What can hang from each mark:
j991: j957
j957: j48 j126 j628 j991
j126: j271 j957
j562: j473
j589: j991
j473: j562
j628: j957
j48: j473 j957

Known rows, with every way that one mark hangs from another:
(j562 j473): [-19.3 -14.4  13.4 -34.6 -29.2  19.3  -1.9   1.7  -5.4   1.2   4.2  20.8
  -1.7  -3.8   6.1  37.9   4.3  -5.2 -11.9  10.1  14.8   7.3  72.8  30.7
  27.4]
(j628 (j957 j991)): [-15.9 -22.0 -17.0 -14.6 -50.9  13.2  18.0   3.3 -37.2 -16.8  -5.6  -0.4
  -2.0   2.0 -34.7   4.5 -20.4   1.4  -0.5 -26.4  11.1  -9.6  19.5 -12.4
 -14.1]
(j126 j957): [-19.3 -16.5 -24.1   5.7  29.7  29.3   0.3  -7.9  23.3   4.3   3.5  17.4
 -13.6 -24.5   2.1  27.5  -2.2   9.3 -37.3 -12.9 -11.4  -0.9  16.0 -10.5
  25.0]
(j957 j48 j628): [ -2.3  26.9  -7.0 -14.7  -2.4  12.4   3.6 -15.5  24.4 -15.8 -18.9  -1.0
 -19.3  -6.5 -14.0   1.5  45.0  -6.1   9.9  55.9 -21.3   0.2  12.0 -23.2
   6.7]
(j48 j473 (j957 j628 j991)): [-15.1  12.9  24.0  17.3  -7.4  -7.2 -10.5  -6.1 -29.2  27.8 -41.2   1.0
   6.9   3.1 -19.5 -24.7 -22.0   8.9  32.0  68.0   2.3 -20.2  48.6   1.0
  12.7]
(j126 j271 (j957 j48 j628 j991)): [  9.7   7.8 -72.0   0.3  18.9  62.6   7.1 -27.0  13.1   7.8  18.1  -8.6
 -42.1 -20.8 -33.7 -16.8  44.7 -22.6 -30.6 -41.3 -28.5 -11.5 -50.3   4.5
  -9.1]
(j991 j957): [  3.3   7.8  41.1 -23.2 -14.1 -20.5  -5.3  18.3   2.1 -21.4  -1.9  22.0
  32.7 -19.9 -12.3  12.6 -27.2  24.2  -4.6  29.1  35.8 -10.5  41.4 -10.8
   9.1]
(j957 j48 j628 j991): [ -2.8  29.7 -18.5 -23.4 -21.5  33.4  19.5  -8.4  -3.9  -5.9 -18.3  -4.6
 -23.0   1.4 -42.3 -17.0  32.3 -16.2   8.0  40.7 -32.3 -12.8   3.6 -13.9
 -15.9]
(j957 j48): [  7.9  -9.9  15.8 -28.7  -4.8   5.3  -1.4  -1.6  19.7 -17.7 -12.7   0.9
 -21.9   4.3 -24.4   6.9  20.4  -8.2  -2.8  15.9  -1.3   5.9  30.0 -24.2
  16.3]
(j991 (j957 j628)): [ -5.9  36.2  23.0 -17.2  -9.2  -8.8  -0.5   6.1   4.9 -16.6  -6.2  22.4
  31.3 -25.0  -0.7  10.2 -10.0  24.5   8.7  61.4  22.7 -12.1  32.9  -9.5
  -2.3]
(j957 (j48 j473) (j126 j271) j991): [ 28.4 -34.4  -6.6  10.5  -1.9  -4.4  -8.0   6.8 -14.0   9.8  16.6 -18.2
 -16.0  21.9  -7.9 -26.6   2.0 -24.4   2.0 -50.2 -16.4   7.3 -47.4  15.8
 -10.3]
(j126 j271 (j957 j991)): [  6.6 -17.0 -55.1   1.2  18.4  62.5 -10.0 -11.5   1.9  12.4  26.8   7.0
 -25.6 -24.2 -33.7  -2.2   1.4 -13.7 -51.5 -63.8  -1.4 -10.6 -34.4  16.4
   4.2]
(j957 j48 (j126 j271) j991): [ 22.4 -12.4 -11.7  -4.1 -13.9  28.9   1.9   6.0  -5.6  15.5  26.8 -22.7
 -18.1  17.7 -28.9 -13.6  15.2 -24.2 -19.7 -53.1  -9.9   3.0 -34.9  25.0
 -20.1]
(j48 j473 (j957 j628)): [-11.7  10.4  34.4  18.9   5.5 -24.2 -23.6 -11.2 -10.5  17.5 -46.4   4.4
  13.4  -4.3   3.6  -8.5 -14.3  18.7  34.7  82.4  13.6  -9.5  52.5  -5.5
  29.0]
(j628 (j957 j48 j126 j991)): [-14.7 -25.9 -13.3  -1.3 -40.8   0.1  36.3   6.4 -24.0 -10.6   4.4 -27.1
 -11.2  16.8  -8.7   2.3  -0.7  -6.4   6.7 -50.1  -6.8   2.0  -5.8  -1.4
 -27.7]
(j991 (j957 (j126 j271))): [  8.4   4.2  29.4   0.1  -4.1 -16.9 -12.3  19.6   3.2  -3.3  27.7   7.8
  36.9 -13.0  11.4  11.2 -27.2  19.7 -16.7  -9.9  35.4  -0.5   0.7  17.5
  -1.2]
(j957 j126 j991): [-23.4  -4.6   2.6   9.2 -15.8  19.5   5.6  16.9 -17.8  25.5  17.6  -1.1
   6.2  13.4  -6.5   8.5 -25.7  -1.9 -23.5  -6.3  -7.0  -3.3   1.8  24.8
 -11.4]
(j589 (j991 (j957 j48 j126))): [  7.6  30.6  22.8 -21.0  29.8 -40.5   7.8  11.4  17.9 -10.6  -2.2  44.7
  10.6  10.4  18.3  19.7 -18.4 -10.1  -1.9   0.8  26.8  13.2  -7.4   6.8
 -15.4]
(j126 j271 (j957 (j48 j473) j991)): [ 31.6 -35.7 -50.9   4.4  29.2  32.4  -5.1 -14.4   3.0  -3.3  10.4  -3.2
 -40.8 -11.3 -25.7 -23.4  16.7 -21.3 -22.6 -74.2 -15.6  -5.9 -50.3  -3.8
   8.9]
(j589 (j991 (j957 (j126 j271) j628))): [  0.2  50.4  -3.2  -8.9  32.9 -25.5 -12.4   3.7   7.4  -1.5   9.8  53.4
  20.5  -2.6  23.3  18.9 -17.5  -8.8  -6.3  11.9  31.3   9.8 -34.2  23.7
 -22.2]
(j473 j562): [  0.1   1.5  24.0 -37.3 -11.8  17.4 -31.5  22.0  -1.7  -6.4 -13.4   8.8
  27.9  15.7 -10.6  10.2 -35.9  14.4  -0.9  13.9   3.3   7.9  43.6 -37.8
  11.2]
(j957 j126 j628): [-35.0  25.0  -7.0  21.4   3.6   7.5  -4.0  -1.9  11.7  17.4   9.0   5.1
  10.6  -0.9  33.0  26.3  10.4  10.5  -7.6  52.5 -16.4   4.6   0.3  12.5
   2.8]
(j628 (j957 j126)): [-28.5 -29.1  -2.3  12.5 -28.4  -9.6  13.7   3.9 -13.6  -8.1   7.3  -5.1
  11.6   6.8  18.9  29.6 -17.0  12.7  -4.4 -26.7  10.7   9.1   7.4  -2.8
  -3.3]

Rows:
[ 12.7  29.4  13.2  -4.1   0.3 -13.9   8.2   2.0  12.6  -9.3  17.4  -6.0
  19.9 -11.1  15.5  -4.6  15.9   6.8   4.6   9.3  11.8   0.7 -17.2   7.7
 -12.8] -> (j991 (j957 j48 (j126 j271) j628))
[  2.6 -20.5  28.5  29.3  -2.0 -14.4 -24.8   5.8 -30.6  43.1  -8.1 -14.3
  12.8  16.5  -3.1 -22.6 -38.0   3.8   9.8  -2.2  18.4  -7.4  15.2  30.1
  13.6] -> (j48 j473 (j957 (j126 j271) j991))
[  6.7 -29.1 -10.4  -1.6  34.1   4.5   1.7  -4.4  22.7 -12.4 -14.7   6.1
 -15.6  -4.4  17.4   1.2  -0.8   5.8   2.5 -26.5 -29.1   6.1   4.1 -42.6
  25.3] -> (j126 (j957 (j48 (j473 j562))))
[  6.9 -42.1   1.5  -7.4 -24.9 -34.3   6.7  -5.1 -16.6 -38.6 -22.8  -1.8
 -12.9   3.6  -1.9  -0.3   1.5   0.5  28.8 -18.3   7.2   9.1   8.6 -39.0
   8.1] -> (j628 (j957 (j48 j473)))
[ -9.2   4.1  24.9  13.0 -12.1  23.9 -11.0   6.4 -18.4  49.1   7.7 -26.9
  10.6  12.6 -25.8  -7.5 -22.6  -0.9 -19.7  -4.6  21.9 -12.8  24.7  42.9
   0.0] -> (j48 (j957 (j126 j271) j991))
[  7.0  54.4   3.0 -33.0  25.4 -28.4   3.9  -0.3  15.1 -22.8 -20.0  52.9
   1.5  -3.5   0.0  11.8   0.0 -13.6  11.7  39.7  22.3   2.1  -2.7  -9.4
 -17.1] -> (j589 (j991 (j957 j48 j628)))
[  7.3 -30.2 -25.4  -0.7 -42.6  10.5  20.4   0.5 -28.2  -8.9  19.5 -29.7
 -14.2  15.7 -16.5  -8.0   6.8 -12.1  -3.6 -72.4   2.6   2.4 -32.1   6.3
 -26.1] -> (j628 (j957 j48 (j126 j271) j991))
[ 18.7 -16.6   2.4   0.4   7.7   3.7 -13.3  -0.2  18.3   5.8  27.1 -17.8
 -16.3  13.1   4.8   4.9  22.5 -15.4 -17.5 -35.5   0.6  18.8 -29.1  11.5
   5.3] -> (j957 j48 (j126 j271))
[  5.6 -43.4 -10.3 -10.2 -40.3 -14.4  21.0   2.1 -35.6 -32.3 -21.0 -10.0
 -15.5  11.4 -26.1 -15.3  -5.6  -7.0  29.6 -34.5   0.1  -4.2   5.3 -27.5
 -10.4] -> (j628 (j957 (j48 j473) j991))
[-28.6 -25.5 -15.3   9.5 -42.7   5.2  20.4  10.8 -34.2  -0.6  10.9 -12.0
   7.5  11.5  -5.0  15.8 -24.2   6.6  -5.0 -37.7  -0.2  -3.2   2.1   9.3
 -20.6] -> (j628 (j957 j126 j991))
[ -3.4  29.6  21.6 -14.8  24.5 -36.3  -3.2  15.7   9.1  -2.5   4.8  57.3
  22.2   4.9  22.5  27.2 -40.3  -1.4 -10.3  10.9  35.9   7.4  -3.1  15.1
 -12.3] -> (j589 (j991 (j957 j126)))
[-23.4   9.7  25.0  40.1  -0.6 -14.1  -2.9   2.0 -27.0  40.9 -28.0 -11.8
  17.0  13.9  14.9 -18.6 -29.0  11.5  28.7  54.4  -6.3 -11.8  29.0  21.8
   4.7] -> (j48 j473 (j957 j126 j628 j991))
[ 10.4 -39.8   8.3 -18.6 -30.4 -29.5   4.9   4.0 -20.1 -41.0 -26.5  -9.6
  -0.5  17.2   1.3  -4.9  -9.8   6.9  37.8 -24.9   1.8  10.3  13.6 -51.9
   1.7] -> (j628 (j957 (j48 (j473 j562))))
[ -4.6 -16.7 -32.7  -8.9  14.4  39.9  24.6  -7.6  17.9   1.9  -2.4  -5.4
 -35.4 -10.8 -26.0   0.1  14.5 -10.8 -29.2 -36.3 -30.8 -10.6   2.8 -10.2
   3.3] -> (j126 (j957 j48 j991))
[ 21.7 -20.6 -44.3  -6.3  33.9  39.8  -9.8 -19.7  31.1  -5.2  20.7  -1.8
 -38.3 -18.9 -16.2  -0.4  34.4 -16.1 -40.1 -62.0  -4.7   2.1 -28.8  -3.6
  18.2] -> (j126 j271 (j957 j48))
[ 13.9   8.0 -61.2   4.3  37.6  45.0  -5.6 -31.4  33.1  -4.8  17.7  -3.0
 -38.6 -26.7  -8.2  -0.7  51.7 -16.8 -29.3 -29.3 -22.7  -0.1 -43.8  -4.7
   9.3] -> (j126 j271 (j957 j48 j628))
[ -2.2   4.9 -62.6  13.1  37.7  51.2 -17.2 -25.6  22.4   7.0  21.7  11.6
 -20.9 -33.6  -0.8   8.6  30.1  -4.3 -41.1 -20.3  -8.0  -2.5 -36.7   4.9
  15.6] -> (j126 j271 (j957 j628))
[  3.7  17.2  32.4   9.2   5.2 -50.9  14.4   7.9   8.5 -17.1  -7.1   1.0
  23.7  -5.8  38.6  -5.5   0.8  19.5  34.2  41.3  -4.2  -0.3   1.0  -6.2
  -4.3] -> (j991 (j957 (j48 j473) j126 j628))
[-17.3  31.6  14.9  23.3   5.8  16.2 -18.3 -10.2   5.5  43.3   0.1 -16.8
  12.0  -0.2   8.2   3.7   3.3   6.8  -9.3  43.7  13.4  -3.6  24.6  33.6
   8.9] -> (j48 (j957 (j126 j271) j628))
[-12.5  21.8 -22.6  19.7   7.1  18.9 -22.7  -7.8   6.9  16.6  30.1   0.5
   7.6  -4.8  19.2  15.4  18.2  -1.2 -18.6  22.8  -6.5   9.3 -30.4  26.1
  -1.7] -> (j957 (j126 j271) j628)
[  5.2  21.9 -22.4  10.4   8.0  14.9  -6.4 -13.3  20.8   7.1  20.0 -14.5
 -15.2   5.3  14.6   2.1  47.7 -15.5  -6.6   8.0 -21.1  13.7 -40.3  11.4
  -6.4] -> (j957 j48 (j126 j271) j628)
[ 31.4 -14.0  37.5   1.3   6.1 -43.3  -6.8  15.6   3.2 -17.9  13.4   0.0
  21.3  -1.5  22.5  -9.8  -7.3   9.9  12.4 -19.6  23.8   5.1 -17.2   0.7
   0.7] -> (j991 (j957 (j48 j473) (j126 j271)))
[ 15.7  -2.9 -15.3  24.7  21.8 -17.9 -15.4 -12.6   9.4   1.4   5.0 -10.4
 -12.8   7.7  31.8 -11.5  34.9 -13.3  18.0  10.2 -21.4  15.3 -53.7   2.8
   4.3] -> (j957 (j48 j473) (j126 j271) j628)
[ -4.6  -2.6 -47.5  12.7  30.7  21.3  24.0 -19.8   9.0  -3.9 -13.9   2.6
 -34.0 -13.1  -2.6 -12.5  21.9  -8.2   3.9  -4.2 -48.7 -10.6 -18.3 -19.1
   2.7] -> (j126 (j957 (j48 j473) j628 j991))
[-15.4  32.5   4.8  17.2 -15.1  32.9  -5.0  -7.0 -17.4  51.5   1.9 -20.1
  10.6   5.9 -18.0 -12.6  -3.4   0.5  -8.4  26.8   6.7 -13.7  17.2  43.1
  -7.8] -> (j48 (j957 (j126 j271) j628 j991))
[  1.9 -10.8  59.1  -5.0  -1.5 -23.5 -36.2  16.1 -16.3  17.8 -44.8  -1.9
  35.7  19.5   3.2 -15.8 -53.6  24.2  36.5  40.5  20.1  -0.2  69.6 -27.5
  30.2] -> (j48 (j473 j562) j957)
[  7.6  29.1  11.4 -14.7  30.4 -28.3 -15.8  11.2   5.6  -2.8  15.0  51.2
  20.9   1.3  15.1  23.6 -35.6  -9.4 -16.7 -14.4  44.7  12.0 -23.7  25.8
 -15.4] -> (j589 (j991 (j957 (j126 j271))))
[ -2.1 -22.1 -15.2 -22.5 -47.6   8.9  24.3   0.7 -27.1 -26.7 -13.2 -16.5
 -20.3   8.3 -38.3  -5.7   2.9  -8.6  10.1 -33.8   1.9  -6.1  14.0 -22.5
 -17.3] -> (j628 (j957 j48 j991))
[ -2.3  -9.0   6.6  -4.1 -16.4  14.4  21.8  12.7  -1.4  11.8  10.6 -18.9
 -14.4  21.5 -13.5  -3.8   3.4 -14.5  -9.2 -21.6 -22.8  -1.0  -2.2   9.8
 -16.6] -> (j957 j48 j126 j991)
[ 21.9   4.6  33.2 -10.6  -3.7 -22.1   1.4  15.0  14.5 -13.3  21.1 -10.6
  18.4  -4.9   7.5  -1.8  -0.6   7.1  -5.5 -25.1  26.9   2.7  -8.0   7.9
  -3.8] -> (j991 (j957 j48 (j126 j271)))
[  0.7   8.4 -73.1  11.9  22.4  70.0  -6.5 -19.6   0.6  14.8  22.4   8.5
 -25.5 -27.1 -27.0  -5.5  21.4 -11.3 -41.5 -35.4 -16.6 -12.0 -44.6  12.6
  -3.6] -> (j126 j271 (j957 j628 j991))
[  7.2  35.7  25.7 -24.7 -10.9 -16.9  15.9   3.1  14.7 -27.9 -12.8   6.1
  13.9 -15.4  -5.9  -1.5  16.4  12.7  16.5  48.3  10.8  -9.2  27.6 -18.3
  -4.2] -> (j991 (j957 j48 j628))
[-10.6 -31.8 -21.6   9.5 -23.6  -1.3  -3.7   1.7 -20.3  -8.0  22.9  -8.4
   7.5   3.4  12.5  20.2  -8.2   5.6 -11.6 -46.9  24.5  10.3 -15.8   7.7
  -4.7] -> (j628 (j957 (j126 j271)))
[  5.9   5.6  45.2 -11.2  -7.2 -29.2  19.2  19.3  14.4 -14.0   7.9  -4.4
  22.9  -3.2  15.1   6.9  -8.9  17.9   4.7   7.9  14.0   2.7  20.6  -1.4
  -1.1] -> (j991 (j957 j48 j126))
[ -6.3   2.4  -1.2  27.0  19.0 -28.3   4.5  -5.9  15.4  -2.1  -9.4  -8.9
  -8.0   9.9  44.0   0.6  28.3   0.4  27.0  41.0 -34.5  15.1 -22.3  -8.9
   7.2] -> (j957 (j48 j473) j126 j628)
[ -5.1   3.5 -12.2  23.8   0.8 -10.1  15.0  -1.9 -11.7   7.3  -9.0 -13.0
 -12.5  19.2  11.6 -20.0  16.9 -11.0  25.7  21.5 -44.7  -0.9 -29.5   0.4
 -17.8] -> (j957 (j48 j473) j126 j628 j991)
[ -4.8  31.0  29.3  -2.8  -2.5 -23.6  23.0   8.8  18.2 -10.6   1.5  -4.1
  23.9  -8.7  23.9   5.9  10.2  17.5  14.0  40.0  -3.0  -2.9   7.4  -1.5
 -12.4] -> (j991 (j957 j48 j126 j628))
[  5.7 -34.4  24.6  17.2  11.6 -36.0  -2.4   7.5  12.6  -5.3  -4.6  -4.9
  -6.9  15.9  33.8   3.0   1.5  -2.5  15.7   0.8 -14.4  16.7  -7.4  -8.8
  20.0] -> (j957 (j48 j473) j126)
[ 12.5  18.9  28.7 -12.1  -0.2 -38.0   5.2   2.5   7.5 -31.3 -26.3  11.1
  17.2 -16.1   5.1 -13.4   4.0  15.3  36.9  52.5   4.1  -6.8  17.8 -26.6
   2.7] -> (j991 (j957 (j48 j473) j628))
[-24.3   7.5  38.2  44.4  15.1 -31.2 -14.9  -5.1  -7.1  34.8 -27.0  -8.4
  18.5   5.4  35.2  -3.0 -16.1  21.6  30.5  71.4   1.4  -2.6  36.8  11.4
  26.0] -> (j48 j473 (j957 j126 j628))
[ -7.3 -10.2  61.6  17.0   6.1 -35.3 -26.3  20.5 -18.7  30.6 -29.2 -10.7
  44.3  30.2  32.8  -8.9 -58.9  27.5  32.6  27.6   9.0   7.9  51.4 -10.4
  23.1] -> (j48 (j473 j562) (j957 j126))
[ 18.0  21.3  36.4 -24.3  -5.1 -36.8  -0.1  12.8   1.4 -34.0 -26.0  10.4
  31.0  -3.8   9.5 -17.7 -10.8  22.8  46.8  46.5   1.5  -2.4  19.6 -40.6
  -2.5] -> (j991 (j957 (j48 (j473 j562)) j628))
[ 21.4 -18.1 -54.2  -7.8  19.2  58.3   1.5 -15.0  12.4   3.3  23.7  -7.6
 -42.6 -14.9 -40.0 -13.4  24.9 -24.9 -43.5 -75.7 -11.8  -8.5 -37.8   2.0
  -1.9] -> (j126 j271 (j957 j48 j991))
